What can hang from each mark
zegafin: luban
puro: gofu kaze
ganenos: kodi
fufa: gofu kodi nonub
vipu: gofu
kaze: puro
pofi: luban
luban: pofi
kodi: biluvu fufa ganenos pofi puro vipu
nonub: fufa
biluvu: kodi
gofu: puro vipu

Known rows, with every way that one mark hangs from another
zegafin[luban[pofi]]: [-13   4   0  23   1 -24 -10 -12  29 -11 -24  38  -9   4   2   9  27 -21
  11  10 -19  10  -3 -13 -16]
ganenos[kodi[biluvu fufa pofi puro]]: [ -3 -57  18 -42 -35 -42  35   3  16  36 -53  80 -13 -38  30  -4 -49  -3
 -36   7   1   1 -46 -16  -3]
nonub[fufa[gofu]]: [  0  30   3  18  11 -30  14   3   5  13 -22  29   5 -35   6  15  19   4
  -1 -19   2 -19 -45 -29 -28]
nonub[fufa]: [ -4  29   8  18   2 -27  18 -14  -6  13  -6  27  -4 -26  10  12   6 -14
   8 -23  -3 -25 -35  -5 -26]
biluvu[kodi[ganenos]]: [-28 -14  -6   0 -21 -35  26   4   8 -10  -9  37 -24  12  24   2   3  -9
 -15 -27  -4 -12 -23 -20 -43]
luban[pofi]: [-15 -12   3  14   1 -23  -4  -9  21   4  -6  25   2  -5   0  32  25 -27
   0  -6  -9   7   3 -27 -38]
pofi[luban]: [ -3  -1   1  23  23 -26  18  -5 -12   8 -17  12  13  -6  14 -23 -12  -9
 -12 -22 -16 -15  12 -29  -8]
puro[gofu[vipu] kaze]: [-24 -17   6 -41  -9 -50 -35 -41  -3   4  -1   0  36  15   4 -10  28 -49
  17   6 -14 -34 -22 -21 -57]
nonub[fufa[gofu[puro vipu]]]: [ -6  45   4   1  12 -29  -1  -3  25 -13 -16  -1  -4 -37 -11 -27   2 -27
  -4   3 -10   9 -41 -21 -60]
biluvu[kodi]: [-29  13  -8  -9   3 -44  18   4 -12  -2  -3  16   1   1  16  14  13 -15
 -10 -39   1  -5 -19 -25 -35]
biluvu[kodi[ganenos pofi puro[gofu kaze] vipu]]: [ -2 -89  13 -78 -36 -51 -14 -32  15   1 -28  66 -15   2   9  30 -16 -21
 -36 -13  -8 -30 -35 -51 -58]
fufa[gofu kodi[ganenos vipu] nonub]: [ 15  -2  16 -51   1 -29  16  26  38  -5 -17  26   1   6  16  -6  -4  35
 -18  -6 -16  18 -30 -37 -67]
ganenos[kodi[pofi]]: [-20 -16  18 -21   8 -52  22  18  -2  25 -30  58 -11 -35  27  -5 -12  -3
   0 -21   7   5   6 -37  -8]
nonub[fufa[gofu kodi]]: [  3  56   3  10  17 -39  18  13   9  12  -9  24   6 -38  20   7  22  15
   0 -15  -4  -1 -33 -28 -33]
kaze[puro]: [-11 -15   2   1   5 -31  23  -9  -4   4  -5  56  -7 -10  -4  12  18 -23
  -6 -22  12  -7 -14 -28  -8]
gofu[puro]: [-12  12   3 -13  12 -32  -2  -5  15   0  -2  -1 -12 -15   1  -5  13 -33
 -16  -7  -4  11   7 -38 -45]
ganenos[kodi[biluvu fufa[gofu] pofi puro[kaze] vipu]]: [ 16 -85  16 -71 -43 -49  19  -7  20  49 -65 101   5 -45  11  16 -51   9
 -43  13   2   4 -54 -53 -25]
kodi[biluvu ganenos pofi[luban] vipu[gofu]]: [ 37 -74  -5  19 -53 -43  42 -18  11  -7 -58  79   1 -39   1   0 -75  26
 -48  -8  14 -63 -13   1 -26]
kodi[fufa[nonub] vipu]: [  7 -12  13 -57  -6 -23  17   1   8  17 -24  18  27   7   6  15 -28   6
 -14 -13  -9   2 -44   1 -52]
vipu[gofu]: [-10  -3  -8  31 -15 -51  18   3   9  -5 -10  46   5 -15   5  32  21  -7
   2 -16  21 -32 -14 -15 -30]
biluvu[kodi[pofi]]: [-24  -4  -2 -24   0 -56  22  14 -17   7 -22  28   9 -26  19  11  -5  -3
 -33 -36   5  -8  -9 -21 -29]
fufa[gofu nonub]: [ -9  12  14 -30  24 -30   4  29  14   5 -13  -1  29  -7   8   2  27   2
  -8 -21 -12  13 -39 -42 -47]
ganenos[kodi]: [-25   2  12  -5  10 -40  18   6   2  15 -13  48 -19  -8  25  -3   4 -15
  21 -23   3   7  -3 -43 -15]
nonub[fufa[kodi[ganenos puro]]]: [  6   9  18   7 -20 -22  31  -6  37  -1   1  60 -47 -11  28  -9  -5  -4
 -10   3 -25  -2 -42 -13 -29]
biluvu[kodi[ganenos pofi]]: [-22 -33   1 -16 -24 -48  30  16   3  -2 -27  47 -14 -17  25   1 -15   3
 -39 -25   0 -15 -15 -15 -35]

Rows
[-11 -11  -6  11 -20 -54  -4 -12  16  -1  13  38   3 -37  -7  22  25 -55
   2  -7   8  -2  -2 -40 -61] : vipu[gofu[puro[kaze]]]
[ 38 -18   4  11 -67 -34  41 -28  45 -15 -16  94 -46 -29   6  27 -39  17
 -18   1   8 -39 -70   7 -44] : nonub[fufa[kodi[biluvu ganenos puro vipu[gofu]]]]
[-21   0   6 -27  -9 -41 -14 -22  10   0  11  -3   6 -10  -7 -35   6 -63
  -4  13 -26  15  -3 -25 -67] : gofu[puro[kaze] vipu]
[-22 -16  -7 -30 -16 -53  30  18 -13  21 -39  37  24 -28  26  16 -23   2
 -42 -23   6  -6 -26   2 -28] : biluvu[kodi[fufa pofi]]
[ 21  44   4 -11  13 -36  18   0  12  11 -17  33   1 -31   7  20  -1  32
  -6 -18   3  -7 -31 -30 -40] : nonub[fufa[gofu kodi[vipu]]]
[  0 -72  14 -18 -59 -26  13 -33  25  15  -8  58 -24   0  11  -8  -6 -29
 -32  16 -26 -24 -45 -26 -39] : kodi[biluvu ganenos puro[kaze]]
[ -5 -62  15 -38 -28 -45  14  -4   6  43 -29  62  16 -29  17   8 -15 -22
 -46  16 -21  -3 -26 -21 -23] : kodi[fufa pofi puro[kaze]]
[ 26 -40   6 -67 -35 -13   9  -1  53   0 -44  17   2 -16  -4  -6 -43   6
 -50  14  -8  16 -67 -16 -85] : kodi[biluvu fufa[gofu[puro] nonub] ganenos vipu]
[ 41 -33  17 -52  -9 -34  31  17  20   3 -47  27  24 -34  19 -40 -64  46
 -56 -10 -24   2 -25 -24 -46] : fufa[gofu kodi[biluvu ganenos pofi[luban] vipu] nonub]
[ 28 -75  -2 -42 -57 -36  29  -3  27  26 -82  65  10 -30   6  12 -56  51
 -74  21  14 -39 -44  -2 -39] : kodi[biluvu fufa[gofu] ganenos pofi vipu]
[  2 -52   2 -34 -52 -31  38  16  46 -23 -24  85 -18  11  11  37 -40   1
 -23 -19   0   0 -86  -2 -67] : biluvu[kodi[fufa[nonub] ganenos puro vipu[gofu]]]
[  8  25  19 -59  15 -36  13   7   9   4   7   3  15   5  12   2  -7  11
  -3 -24 -16  18 -17 -19 -56] : fufa[kodi[vipu] nonub]
[ -2 -45  11 -26 -35 -35   7 -34   4  23  -2  38   0  -9   3   3   5 -35
 -27   4 -20 -18 -38 -33 -29] : kodi[biluvu puro[kaze]]
[-22 -25  19 -41  14 -39 -16 -14  21   5 -17  48 -25  14  23  11  20 -32
  23 -12   2  -5 -24 -67 -17] : ganenos[kodi[puro[gofu]]]
[  4 -67  20 -80  -7 -46  -3 -14  22  26 -61  79  -8  -8  18  27 -39   1
 -18   1  14 -14 -31 -43 -19] : ganenos[kodi[fufa pofi puro[gofu] vipu]]
[ 11 -53  35 -72 -47 -42  18   2  26  17  -1  47   3 -29  30 -27 -22 -16
 -42   8 -43  16 -48 -17 -54] : fufa[kodi[biluvu ganenos pofi puro[kaze]] nonub]
[ -3 -53  10 -51 -28 -40 -28 -53   6  19  -7  21  13   3   4  17  22 -46
 -14   2  -9 -39 -46 -42 -41] : kodi[biluvu puro[gofu kaze]]
[ 14 -66  22 -83 -25 -13  -7 -18  47  -2 -34  36  -3  38  10  18 -23  -6
 -20   9 -17 -17 -70 -18 -62] : kodi[fufa[nonub] ganenos puro[gofu] vipu]
[ 16 -16   0 -34 -22 -74   3  -5  17   4  -2  53   5 -61  -5  24 -13 -16
 -25  -4  11   6  19 -37 -67] : fufa[kodi[pofi vipu[gofu[puro[kaze]]]]]
[ 11 -55  12 -31 -27 -38  24  -7  16   9 -43  56 -18 -11   4   8 -35  25
 -44   1   2 -33   1 -15 -34] : kodi[ganenos pofi vipu]
[-19 -42  -5 -24 -39 -45  37  18   8  13 -45  57  -2 -19  33   6 -33   7
 -48 -12   0 -12 -31   7 -36] : biluvu[kodi[fufa ganenos pofi]]
[  0 -73  14 -23 -40 -29  32  10  35  19 -51  73 -20 -11  24  -4 -31   7
 -60  24 -14 -13 -30  -5 -19] : kodi[fufa ganenos pofi puro]
[ 18 -35   9 -40 -28 -51  28  19  15  11 -41  59  38 -36   3  39 -41  17
 -26 -14  18 -16 -45  14 -52] : kodi[fufa[nonub] pofi vipu[gofu]]
[ -2 -23 -11 -11 -23 -68  30   7  -4 -10 -32  66   5 -34  -2  50 -24  16
 -28 -42  33 -31 -18 -14 -41] : biluvu[kodi[pofi vipu[gofu]]]
[-18 -17   1 -29   4 -39 -14 -32   3 -16 -11  30  12  15 -11  -5  23 -41
  12  -5  11 -31 -30 -16 -30] : kaze[puro[gofu[vipu]]]
[ 11 -96   4 -37 -39 -33  35 -12   6  17 -48  89  -5 -16  19 -10 -79  -6
 -60  -9 -30  -6 -30 -28 -33] : biluvu[kodi[fufa ganenos pofi[luban] puro[kaze] vipu]]
[ -2  -2  -3 -15 -39 -41  19   3  37 -11 -27  20   1  -1  19 -47  -7  21
 -32  27 -15 -11 -35  -4 -52] : fufa[gofu[vipu] kodi[biluvu ganenos]]
[ -2 -28  19 -41   3 -50  23   3   0  23 -40  68 -16 -27  12   8 -36  13
  -8 -22  13  -4   4 -39 -16] : ganenos[kodi[pofi vipu]]
[  6  39   9 -57  12 -38  -2  20  31  -2   2 -27  21 -33  10 -22  11 -11
 -26  -8 -14  44 -35 -40 -73] : fufa[gofu[puro] kodi[biluvu] nonub]
[   1  -27   34 -111  -24  -59  -25  -21   15    5    1    0   46  -15
   17  -34   -9  -39  -20   13  -39    1  -61  -10  -67] : fufa[kodi[biluvu pofi puro[gofu[vipu] kaze]] nonub]
[ -4 -15  11 -19 -19 -49  27  17  19  10 -20  43 -11 -21  34 -17  -9  20
 -38   6 -10  -6  12 -12 -30] : fufa[kodi[ganenos pofi]]
[-19 -38  36 -97  -2 -43  -8  11  30   7 -38  41  18  -2  28 -25 -32 -31
   5   8 -20  18 -68 -14 -40] : ganenos[kodi[fufa[nonub] pofi puro[gofu[vipu]]]]
[-14  44  -2 -26  18 -45  -6  18  34 -15  -5 -14   5 -15   4 -43  17 -10
 -19  18 -15  36   2 -39 -63] : fufa[gofu[puro vipu] kodi]
[-13  27  15 -48  23 -30 -12  22  34 -21  -6 -29  19  -8  -7 -41  10 -30
 -11   2 -26  41 -36 -34 -78] : fufa[gofu[puro vipu] nonub]
